Each row comes from the steps of one path. Every step used is in the known rows, and no mark comes twice. Write the path behind each row, first mark first.
(in the rows, 100 means zero)
Known rows:
H Q Y: [104 83 105 112 116 98 131 106 103 107 156 104 160 67 83 84 87 123 67 76 94 114]
Q A: [108 119 113 89 136 118 85 132 90 86 134 111 117 85 94 77 112 81 70 82 118 82]
H Q B: [121 86 107 107 107 83 141 113 113 123 149 118 155 66 102 94 103 117 72 83 68 89]
J Q Y: [118 100 96 116 113 92 98 120 96 106 144 116 129 80 86 92 96 112 76 58 119 111]
B Y H: [98 103 125 54 97 58 85 136 57 105 123 90 68 75 81 128 119 86 56 96 72 75]
A Q: [89 114 121 98 103 107 100 122 101 107 149 104 105 89 71 93 139 101 106 120 93 86]
A Y H Q J: [68 117 133 108 61 77 146 112 105 106 133 89 94 53 95 141 74 132 124 91 107 87]
Y Q: [99 92 108 84 96 96 115 100 107 68 125 88 123 75 83 90 109 85 79 99 65 85]
H Q B Y: [128 93 111 68 102 61 120 113 92 142 128 114 153 51 106 116 122 101 56 104 61 82]
B Y H Q: [95 94 124 73 98 48 107 123 70 120 114 78 96 60 78 121 104 98 54 95 64 75]
B Q M: [127 124 122 77 87 141 70 155 75 89 104 104 106 57 71 70 93 118 52 133 80 89]
B Q A: [121 110 113 64 114 136 79 157 74 87 109 100 129 65 103 84 94 90 75 112 97 85]
Q A Y: [61 117 124 90 117 127 95 117 94 117 131 115 98 67 104 101 116 98 87 98 134 93]
Q Y H: [92 82 106 103 99 88 119 129 86 83 173 96 108 88 82 113 90 111 76 56 95 108]
A Y: [64 106 126 84 91 104 99 100 95 127 134 113 83 65 96 110 113 117 87 119 104 94]
J Q A Y: [69 119 118 110 118 109 87 116 93 128 107 118 90 69 104 102 111 91 93 78 149 87]
J Q B: [132 103 94 112 101 75 110 121 103 123 132 128 121 85 104 107 113 101 82 65 94 87]
J Q: [120 119 107 107 114 83 85 118 91 106 112 113 93 89 83 86 107 99 78 81 101 75]
H Q: [105 101 114 103 118 89 119 106 103 111 126 101 129 72 80 78 95 113 72 95 77 80]
A Y H: [44 95 130 94 82 86 108 114 87 119 138 98 51 72 90 129 103 117 93 93 94 91]

Which path is each row?
[90 95 107 110 98 114 114 128 106 103 181 108 136 87 77 102 129 112 103 98 109 120]
A Q Y
[58 95 127 68 83 124 96 156 67 110 110 92 79 55 109 127 86 99 93 106 105 92]
B Q A Y H
[43 88 130 107 88 76 132 100 98 136 126 91 78 61 85 121 86 127 90 90 85 87]
A Y H Q
[126 121 109 86 72 97 129 113 112 45 132 86 141 69 94 110 98 90 114 97 85 92]
Y Q J
[101 110 114 107 142 108 110 119 98 97 126 100 145 74 86 69 98 90 67 78 110 80]
H Q A
[115 89 115 59 87 54 109 143 73 120 141 102 95 70 104 147 126 91 57 81 65 84]
Q B Y H
[55 92 117 84 78 100 123 84 110 99 119 99 102 56 97 112 109 99 98 114 79 95]
A Y Q
[133 125 116 51 66 74 109 117 90 55 110 86 133 50 100 131 115 78 95 118 78 84]
B Y Q J
[147 128 112 60 66 121 96 150 85 67 121 96 128 61 103 115 86 117 111 134 89 90]
B Q J
[107 97 112 47 96 69 98 108 82 87 106 86 122 57 89 111 128 70 59 118 57 82]
B Y Q
[58 112 127 104 74 127 107 103 112 93 110 98 100 45 74 85 112 109 74 112 96 95]
A Y Q M
[98 93 118 73 75 59 118 149 80 130 154 99 97 76 96 153 151 92 90 101 69 85]
A Q B Y H
[104 75 108 113 97 64 151 125 101 118 149 99 126 71 97 117 88 111 74 59 61 83]
Y H Q B
[75 84 114 116 86 98 127 139 95 94 187 89 106 94 71 121 113 110 108 76 105 113]
A Q Y H
[105 73 108 74 77 107 110 158 72 88 148 85 116 70 92 120 71 119 77 88 73 117]
B Q Y H
[55 105 126 103 121 116 117 107 102 129 116 104 126 55 102 89 98 103 83 94 124 89]
H Q A Y
[45 110 139 126 80 98 122 114 95 126 116 94 74 50 63 96 88 135 67 89 103 89]
A Y H Q M
[121 85 101 68 88 125 96 147 81 91 144 103 148 65 99 101 83 121 74 113 80 120]
B Q Y
